Each row was made from one walk, in order. Every step used is in the known rows, and no mark comes twice. Write each row's walk.
Known rows
mufo, tulo, mili, dovam: [-0.91 -0.37 -2.36 -0.03 -1.95  1.61  0.19  0.67 -1.05 -1.45 -3.56 -1.13
  1.17  0.21  2.06  2.17 -1.26  0.08  0.49  0.43  1.93 -1.68 -0.28  0.64
  1.48  0.07 -2.48  1.27  1.56 -1.63]
mize, robaf, tigap: [ 1.80  1.10 -0.99  1.73  2.14  2.89  3.62 -0.37 -3.62 -1.09 -0.05  0.85
 -1.55 -2.61  1.42 -0.33  1.06 -1.64 -0.68  3.44 -0.26  3.97 -2.16 -3.14
 -1.11 -0.26  1.36  2.28  1.05  2.61]
dibez, zedatav, zoma, dovam, mili, mize: [-1.53 -1.08 -1.75 -3.72  0.12  1.17 -0.37  0.89  1.13  2.17  0.05 -2.13
  0.76 -6.33  3.69 -1.43 -1.35  2.45 -2.99 -3.60 -2.40 -1.99 -2.50 -1.20
 -0.89  3.37 -1.47 -0.09  0.95  2.56]
laken, mili, tulo, mufo: [ 0.77  3.55 -0.41 -2.13 -0.19 -0.34  1.20 -2.28 -2.20 -2.70  0.74 -1.78
 -1.91 -2.27  0.59  1.48 -2.40 -2.97 -3.24 -2.13 -1.78 -3.98  0.88  0.30
  0.39 -1.17 -3.01  2.01 -1.71 -0.58]
zedatav, dibez, laken, mili, tulo: [-0.41  1.73  0.90 -3.62 -1.33  0.67  1.36 -4.86 -2.10 -0.15  0.79 -0.23
 -1.06 -3.50  0.37 -2.11 -2.66 -5.86 -1.33 -2.94  0.70 -5.42  2.92 -2.03
 -1.38 -1.56 -6.67  1.57  1.96 -2.38]
dibez, laken, mili: [ 0.03  2.10  1.10 -2.17 -1.71 -0.02 -0.07 -1.54  0.22  1.38 -0.71  0.74
 -1.73 -3.10 -1.00 -0.86 -1.81 -1.46  0.01 -2.58  2.13 -2.05  1.23 -2.73
 -2.12 -3.90 -4.09  1.02 -0.76 -0.95]
robaf, tigap, mipur: [ 3.22  1.04  0.55  0.84  2.52  2.01  2.37 -2.97 -2.36 -0.50  1.91  1.71
  0.59  1.25  2.35 -0.59 -2.18 -3.44 -0.55  2.44  0.21  3.85 -0.30  0.03
  1.03  0.91  0.75  1.98  2.50 -1.90]
dibez, zedatav, zoma, dovam, mili, laken: [-3.01 -1.12 -1.26 -3.00  1.16  1.17  2.68  0.15 -1.18  3.03 -0.16 -2.03
  0.86 -5.60  3.38 -0.48 -0.57  0.67 -2.06 -2.28 -1.83 -2.43 -1.09  1.01
 -3.58  2.26 -2.32 -0.20  4.16  0.05]
tulo, mili, mize, robaf, tigap: [ 2.26  1.90 -1.48 -1.31  2.35  4.61  1.97 -1.48 -3.91 -2.06 -0.40  1.24
 -0.55 -3.50  2.43 -0.73 -1.27 -2.49 -1.49  2.27 -1.61  3.84 -2.44 -5.09
  0.39 -0.73  1.07  2.03 -0.75  3.09]
tigap, robaf: [ 2.06  0.86 -0.47  0.91  1.85 -0.23  1.32  0.88  0.35 -0.12  0.21  0.74
 -1.35 -2.30  0.76  3.07  0.25  0.59 -1.59  1.95  0.00 -1.99  0.51  0.26
  1.27 -0.12  1.80  0.67 -1.14  1.19]
mufo, tulo, mili, mize: [ 1.93  0.32 -1.53 -2.92 -1.67  1.88 -0.81 -1.83 -0.89 -2.87 -1.28  0.04
  1.37 -2.20  2.05 -0.46 -1.63 -1.86 -0.76 -1.69 -0.15 -0.18 -0.45 -2.06
  1.42 -0.58 -1.85  0.68 -2.09  1.02]
zedatav, zoma, dovam, mili, mize, robaf, tigap: [-1.01  0.89 -2.42 -0.21  1.60  4.67  1.76  1.02 -2.07 -0.27 -1.22  0.75
 -2.00 -6.29  3.98 -0.79  0.55 -1.15 -2.77  2.11 -2.46  3.88 -5.02 -3.79
 -0.25  2.66 -0.34  2.57  1.50  3.51]
laken, mili, mize, robaf, tigap: [ 1.78  2.77 -1.40  0.63  2.04  4.42  2.36 -1.27 -2.93 -1.02 -0.89  0.74
 -1.65 -4.94  2.37 -1.28 -2.37 -2.16 -2.22  1.08 -1.73  3.18 -2.11 -5.53
  0.49 -1.30 -0.03  2.35 -1.09  2.95]
fadu, zoma, dovam, mili, mize, robaf, tigap, mipur: [ 0.61 -0.18 -3.59 -0.13  1.07  3.97  2.76 -0.39 -1.81 -2.12 -0.12  0.56
 -1.11 -3.88  3.73 -0.04 -0.55 -1.20 -1.87  3.48 -2.37  3.66 -4.82 -0.57
 -0.02  1.64  1.76  4.09  0.70  2.60]
mize, mili, laken: [-4.08  0.83 -0.33 -2.75  0.33  5.04  2.05 -0.81 -1.95  1.81  0.13  1.71
  1.39 -0.45  1.10  0.22 -2.21 -2.82 -1.03 -0.89 -2.02 -1.00  0.81 -0.85
 -2.34 -0.75 -1.41 -0.12  2.18 -1.11]
zoma, dovam, mili: [-2.68 -0.33 -1.98  0.75 -1.29  0.29  1.06  2.61  2.02  2.56 -1.05  0.58
 -1.13 -2.53  0.95  0.73  1.71  2.01 -1.01 -0.37 -0.74  1.08 -1.18  0.80
 -0.88  3.00 -1.57  1.67 -0.41  0.94]
laken, mili: [-0.46  2.38 -0.24  0.90 -0.53  0.14  1.08 -0.63  0.86  0.65 -0.69 -0.02
 -1.70 -1.46 -0.45 -0.69 -2.13 -1.20 -0.99 -1.51 -0.77 -0.83  1.11 -2.22
  0.90 -1.72 -2.93  1.40 -2.13 -0.36]
tulo, mili: [-0.11  0.91 -0.16 -1.80  0.37  0.24  0.40 -0.82 -0.89 -0.97 -0.05  0.73
 -0.08  0.28  0.11  0.17 -0.67 -1.66  0.09 -0.28 -0.53 -0.54  0.62 -1.43
  0.85 -1.10 -1.16  0.76 -1.50  0.04]
mili, mize: [ 0.47  0.20 -0.32 -2.12  0.40  1.80 -2.31 -0.45  0.24 -0.56 -0.98 -0.36
  1.37 -1.00  1.68 -0.78 -2.23  0.43 -1.31 -1.49 -1.31  0.03 -1.03 -1.44
  1.17  0.32  0.71 -1.01 -0.97  0.92]
zedatav, zoma, dovam, mili, mize, robaf, tigap, mipur: [-0.46  0.49 -2.39 -0.13  2.43  4.20  2.45 -0.27 -1.30 -0.81  0.11  0.34
 -1.24 -5.14  4.71 -0.04 -0.76 -2.43 -2.97  2.40 -2.31  3.77 -5.40 -1.14
  0.05  3.30  0.45  3.19  2.03  1.51]
tulo, mili, mize, robaf: [-0.41  0.94 -2.36 -2.74  0.96  2.55  0.26 -0.04 -1.24 -2.65 -1.38 -0.88
 -0.84 -4.33  1.06  0.94 -0.76 -0.29 -1.48 -0.19 -2.28  0.15 -3.27 -2.73
 -0.40 -1.26  1.12  0.81 -3.08  3.47]
zoma, dovam: [-3.20 -1.99 -0.93  1.23 -0.85 -0.78 -0.98  2.15  0.99 -0.43 -0.80 -2.01
 -0.93 -0.56  1.13 -0.33  1.65  1.56 -1.74  1.69  0.14  0.34 -2.45  0.82
 -1.63  1.79 -0.45  0.33 -0.16 -0.77]
mufo, tulo: [ 1.82 -0.38 -0.92  1.16 -2.97 -0.20  1.72 -0.58 -0.44 -1.94 -0.44 -0.18
  0.28 -1.83  0.64  0.13  1.47 -1.23  0.73 -0.14  1.90  0.32 -0.21  0.93
 -0.82  0.17 -1.68  1.39  0.37  0.41]
tulo, mufo: [ 1.49  0.66 -0.39 -1.67 -0.51 -0.44 -1.81  0.87 -0.90 -2.10 -0.12 -1.31
 -1.19  0.58  0.61  2.24 -0.22  1.47 -1.10 -0.72  0.02 -1.18 -0.86  1.48
  0.11 -0.84  0.34 -0.01 -1.07  0.17]
fadu, zoma, dovam: [-3.04 -3.13 -1.87  0.45 -2.21 -0.77 -1.09  2.04  0.63 -2.74 -0.47 -1.99
 -1.20 -0.26  1.23 -0.71  2.04  1.19 -0.87  3.41 -0.75 -0.99 -2.89  0.93
 -0.75  0.26 -0.13  1.38 -0.16  0.38]
dibez, laken, mili, dovam, zoma, zedatav: [-0.70  1.74 -3.40 -4.65 -0.35 -0.34 -2.50  2.14 -1.11  4.66 -1.95 -2.45
 -2.54 -5.02 -2.23 -1.15 -2.21  4.09 -1.23  0.79  1.35 -2.88  1.51 -2.11
 -1.82 -1.74 -3.63 -0.27  2.30 -2.41]
zoma, zedatav, dibez, laken, mili: [ 0.34  0.82 -0.31 -4.37 -1.46  0.01 -1.13 -1.38 -0.90  1.87 -0.77 -1.33
 -2.37 -3.67 -1.47 -1.95 -2.37 -1.09  0.16 -3.94  1.46 -4.55  3.77 -3.27
 -2.05 -2.48 -6.28  0.54  1.05 -1.35]

Write each row's walk
[ 0.78 -1.48 -2.91 -6.56 -3.31  0.63 -2.78  0.21 -2.81  1.76 -2.36 -1.92
 -1.09 -3.77  0.14 -1.79 -0.96  1.06  1.17  0.11  4.20 -3.88  1.68 -1.30
 -1.95 -1.05 -5.82 -0.13  4.49 -3.23]  mufo, tulo, mili, dovam, zoma, zedatav, dibez, laken
[ 1.51  0.32 -1.07 -0.76 -2.11  0.12  1.89 -1.39 -1.19 -2.65 -0.40  0.65
  0.15 -1.30  0.46  0.31  0.62 -2.62  0.69 -0.09  1.31 -0.19  0.46 -0.48
  0.12 -0.95 -2.63  1.89 -1.30  0.09]  mufo, tulo, mili
[-2.86  1.48 -1.67  1.66 -0.50  1.82 -0.76  1.15  0.63  1.27 -3.83 -1.58
 -0.32  0.13  1.21  1.43 -3.49  1.23 -0.64 -0.80  0.07 -2.26  0.24 -0.66
  2.06 -0.75 -2.67  0.65  0.73 -2.21]  laken, mili, dovam
[ 1.00 -0.16 -2.32 -1.65  2.82  3.28  4.18 -1.46 -2.52  0.23  1.69 -1.51
 -0.23 -7.13  5.10 -0.72 -1.54 -0.85 -3.41  0.48 -2.34  1.88 -4.69 -1.22
 -1.93  3.25  0.85  2.84  2.97  2.56]  dibez, zedatav, zoma, dovam, mili, mize, robaf, tigap, mipur
[-2.42 -1.24 -1.40 -1.36 -0.46 -0.61  2.25  1.64  0.87  2.80  0.83 -1.44
 -0.56 -5.41  2.35 -0.75  1.27  1.92 -1.90 -2.32 -1.14 -2.20 -1.81  0.18
 -2.20  3.35 -2.43  1.25  1.95  1.50]  dibez, zedatav, zoma, dovam, mili
[-3.41  1.60 -0.11 -2.88 -0.70  3.25  3.93 -2.77 -1.95  0.16  3.00  1.48
  0.81 -1.84  0.18 -0.19 -1.01 -5.39 -2.43 -0.98 -2.57 -3.04  1.42 -0.77
 -1.57  1.19 -2.85  2.26  1.27 -0.27]  mize, mili, tulo
[-3.17 -0.45 -1.87 -1.96 -0.49  1.94 -2.10  1.74  1.91  1.27 -1.63 -0.18
 -0.22 -4.10  3.21 -0.34 -0.58  0.57 -2.54 -1.83 -2.52 -0.03 -3.09 -1.26
  0.89  3.27 -1.75  0.29  0.06  1.59]  zedatav, zoma, dovam, mili, mize
[-0.07  1.13 -2.96  0.49  1.42  4.61  2.29  0.99 -1.98  0.42 -1.41  0.93
 -1.38 -5.51  3.35 -0.39  0.64  0.31 -2.29  2.05 -1.66  4.87 -4.04 -3.54
 -0.93  2.16  0.70  2.58  0.03  3.76]  zoma, dovam, mili, mize, robaf, tigap
[-5.38  0.00 -1.63 -0.69 -1.24  4.74 -0.15  2.26 -0.09  2.23 -1.93  0.34
  1.14  1.48  1.41  2.24 -2.41  1.08 -0.96 -0.45 -0.71 -2.06 -0.42 -0.47
  0.30  0.77 -1.49  0.69  2.57 -1.44]  mize, mili, dovam
[ 0.75 -1.67  0.67 -2.69  1.37 -1.07  1.39 -1.14 -1.50  0.30  2.28 -2.60
  0.73 -3.46  1.82 -1.58 -0.77  0.11 -1.23 -1.77 -1.04 -3.99 -0.65 -0.64
 -1.61  0.78 -1.13 -0.62  2.76  0.83]  dibez, zedatav, zoma
[-0.36 -1.79 -1.92 -6.16 -1.38  0.64 -4.49  1.17 -1.92  3.68 -2.12 -2.30
 -1.24 -2.56 -0.28 -1.76 -1.48  3.07  0.45  0.24  3.21 -3.84  1.16 -1.09
 -2.01 -0.50 -3.66 -1.73  5.45 -3.27]  mili, dovam, zoma, zedatav, dibez, laken
[-0.41  0.21 -3.50 -1.12 -2.21  1.03 -0.86  1.54 -1.29  1.08 -2.64 -0.10
 -0.47 -1.33  1.57 -0.32 -0.46  1.54 -0.24  3.35  1.80 -0.12 -1.86 -0.27
  1.34 -0.34 -2.00  0.34  1.37 -3.01]  mufo, tulo, mili, dovam, zoma
[ 1.02 -1.60 -0.12 -5.92 -1.04 -0.18 -2.54 -0.85 -1.89  1.39 -0.02 -1.73
 -0.97 -2.49 -1.20 -1.71 -0.52  0.26  1.23 -2.36  2.34 -3.79  2.99 -1.16
 -3.05 -0.94 -3.70 -0.82  3.72 -0.91]  zoma, zedatav, dibez, laken
[-2.30 -0.17 -1.03 -3.17  0.17 -0.57  4.32 -1.71 -1.23  1.51  2.63 -1.94
  0.13 -6.60  2.44 -0.89  0.62 -2.05 -3.40 -2.21 -2.52 -4.44 -0.43  0.87
 -2.74  4.48 -3.47  1.93  3.32  0.89]  dibez, zedatav, zoma, dovam, mili, tulo
[-4.38 -2.22 -0.42  0.48 -0.36 -0.78 -1.60  2.07  0.66 -1.17 -0.28 -2.37
 -1.38 -1.42  2.01 -0.63  1.65 -0.27 -2.37  2.12 -0.75 -0.91 -3.72  0.48
 -0.82  2.47 -1.92  0.22  1.55 -1.04]  zedatav, zoma, dovam
[ 0.64  0.26 -5.17 -3.37 -0.86 -0.25 -1.00  2.20 -2.25  1.55 -1.91 -2.73
 -1.05 -3.89 -1.04 -0.52 -0.41  3.28 -0.64  2.33  0.66 -1.33  0.72 -0.46
 -0.01  0.60 -2.72  0.62  1.88 -1.63]  mufo, tulo, mili, dovam, zoma, zedatav
[ 0.68 -1.22 -2.66 -3.76  0.27 -0.40 -2.29  0.90 -1.71  2.48  0.35 -1.95
 -1.89 -2.40 -0.89 -3.66 -0.65  1.57 -0.54  0.85 -0.73 -1.93  1.86 -1.32
  0.34  1.28 -2.41 -0.95  2.33 -1.59]  dovam, zoma, zedatav, dibez
[-4.53 -0.12 -1.43 -1.24  0.79  1.98  0.62  0.99 -0.25  1.90 -1.77 -0.13
 -0.12 -3.37  2.90  0.58  0.31 -0.97 -1.57 -0.31 -1.97 -0.36 -1.71  0.94
 -1.76  2.26 -2.52 -0.05  3.17 -1.11]  zedatav, zoma, dovam, mili, laken
[-2.91 -1.22 -2.40 -7.17 -2.31  3.47 -3.12  1.48 -2.12  4.91 -0.96 -0.72
 -1.13 -2.58 -0.34 -1.71 -2.08  1.97 -0.20 -0.51  1.99 -4.48  1.60 -2.11
 -2.85 -0.62 -4.71 -0.78  5.53 -2.93]  mize, mili, dovam, zoma, zedatav, dibez, laken
[ 0.25  0.52 -1.06 -1.83 -0.53  1.81  2.06 -2.46 -3.02 -2.08 -1.45  0.16
  1.37 -1.55  1.43  0.51 -0.88 -3.53  0.42 -0.09  0.41 -0.57  0.99  0.18
 -1.34 -1.64 -2.76  0.45  1.08 -1.39]  mufo, tulo, mili, laken
[ 0.38  2.31 -1.24 -6.51 -0.85 -0.28  0.45 -3.71 -3.02  2.21  1.56 -1.56
 -2.58 -6.36 -1.27 -4.05 -2.38 -3.71 -2.14 -1.39  0.13 -5.40  3.57 -2.68
 -2.40 -1.14 -6.94  0.97  2.49 -2.54]  dovam, zoma, zedatav, dibez, laken, mili, tulo
[-1.37  1.93 -0.56 -4.10 -1.16  2.43  1.90 -1.51 -2.86 -1.92  2.44  0.11
 -0.45 -1.39  0.80  2.30 -1.25 -2.99 -3.26 -1.71 -2.40 -3.95  0.49  0.87
 -1.08  0.33 -2.03  1.89  0.24  0.10]  mize, mili, tulo, mufo
[-4.53  0.48 -2.91 -1.79 -1.36  4.10 -1.13  3.07 -0.58  4.31 -1.18  0.93
 -0.45 -0.42  1.11 -0.40 -1.82  2.27 -1.54  2.79 -0.34 -0.49 -2.08 -1.25
  0.49  0.42 -0.89 -0.21  2.15 -2.86]  mize, mili, dovam, zoma
[-1.86 -0.04 -1.75 -3.40 -1.24  1.58 -2.94  0.56 -0.67  2.48 -3.67 -3.10
 -1.17 -1.97  0.07  0.09 -3.96  1.82  0.19 -2.73  1.89 -5.56  2.99 -1.83
 -0.46 -1.37 -5.65  0.12  3.62 -2.75]  zoma, zedatav, dibez, laken, mili, dovam
[-0.42  0.21 -1.42 -4.32 -0.40 -1.26  2.32 -0.56 -2.15 -0.71  2.52 -3.40
 -0.96 -6.05  2.83  1.33  0.06 -0.09 -4.38 -3.02 -2.27 -5.51 -1.32  2.38
 -2.33  3.14 -2.90  1.74  1.95  1.26]  dibez, zedatav, zoma, dovam, mili, tulo, mufo
[-1.91  0.56 -1.58 -2.53 -2.20  1.73 -3.44  0.99 -0.55  3.93 -3.21 -0.64
 -1.99 -1.74  1.64 -2.22 -3.27  1.67 -0.41  0.71  2.88 -2.75 -0.64 -2.39
  0.48 -2.04 -4.49 -0.67  2.90 -4.88]  zedatav, dibez, laken, mili, dovam, zoma
[-0.47 -1.10 -2.11 -7.26 -1.22  0.80 -4.20  0.57 -2.67  2.95 -2.04 -1.91
 -1.16 -2.39 -0.24 -1.74 -1.97  2.00  0.47  0.18  2.80 -4.07  1.69 -2.00
 -1.56 -1.23 -4.62 -1.05  4.38 -3.48]  tulo, mili, dovam, zoma, zedatav, dibez, laken
[-1.80  0.62 -2.80 -1.68 -0.05  1.10 -2.18  1.90 -1.04  2.23 -2.42 -0.14
 -0.56 -0.10  1.20 -0.40 -1.76  2.34 -0.86  3.40  0.57 -0.20 -1.84 -1.13
  1.97 -0.48 -0.61 -0.43  0.97 -3.25]  tulo, mili, dovam, zoma
[-3.67  0.04 -1.76 -0.69  0.31  2.03  1.31  1.20 -0.31  2.63 -1.93  0.04
  0.36 -2.69  2.03  0.58  0.04  0.69 -1.23 -0.55 -1.49  0.73 -0.60  1.20
 -2.26  1.68 -1.53  0.21  1.80 -0.59]  zoma, dovam, mili, laken
[-3.75 -0.33 -1.48  0.10 -0.72  0.47  0.45  2.62  1.85  1.82 -0.82  0.24
 -1.51 -3.39  1.96  0.30  1.89  0.27 -1.62 -0.19 -1.47  0.02 -2.40  0.17
 -0.07  3.48 -2.75  1.62  1.07  0.56]  zedatav, zoma, dovam, mili
[-0.79  3.03 -0.13 -0.65  0.09  0.02  3.22 -3.70 -1.37 -0.69  1.28 -0.47
 -0.79 -3.05 -0.26 -0.89 -2.29 -4.82 -2.46 -1.57 -1.95 -3.15  2.17 -1.13
  0.11 -0.30 -3.87  2.26 -0.71 -1.17]  laken, mili, tulo
[ 2.27  1.18 -1.36 -0.21  2.29  4.46  1.81 -0.66 -3.39 -1.43 -0.62  0.68
 -0.45 -3.66  2.60 -1.02 -0.86 -1.29 -1.63  2.25 -1.20  4.17 -2.84 -3.97
 -0.15 -0.11  1.80  1.39  0.58  3.13]  mili, mize, robaf, tigap
[ 0.69  1.29 -1.15 -5.18 -1.43 -0.36 -1.95 -0.61 -1.09  3.52 -0.32 -0.92
 -3.32 -4.96 -1.48 -3.94 -2.15 -0.05 -0.51 -1.60  1.76 -3.42  2.74 -3.68
 -1.81 -2.90 -6.02  0.24  1.04 -2.17]  dovam, zoma, zedatav, dibez, laken, mili
[-0.63  0.75 -4.33 -4.27  1.33 -0.14 -2.26  2.61 -1.86  2.95 -1.61 -2.30
 -1.21 -2.41 -1.56 -0.70 -1.49  4.06 -1.17  2.61 -1.00 -1.59  0.90 -1.19
  0.54  0.63 -1.33 -0.18  1.75 -1.75]  tulo, mili, dovam, zoma, zedatav
[ 1.77  0.95 -1.51 -7.32 -2.15 -0.60 -0.72 -3.03 -3.81 -3.63  1.00 -3.43
 -2.75 -4.02 -0.39 -0.28 -2.37 -2.78 -1.67 -2.66 -0.93 -8.48  3.36 -0.58
 -1.35 -2.72 -5.97  2.12  1.16 -0.35]  fadu, zoma, zedatav, dibez, laken, mili, tulo, mufo
[-2.31  0.15 -1.58 -0.67  0.16  1.63 -1.40  1.17 -0.64  0.10 -3.09 -0.92
  0.86  1.67  1.61  2.30 -2.40  1.26  0.02  0.71  0.26 -1.87 -0.21 -0.30
  1.98  0.22 -1.06  0.18  1.07 -2.04]  tulo, mili, dovam
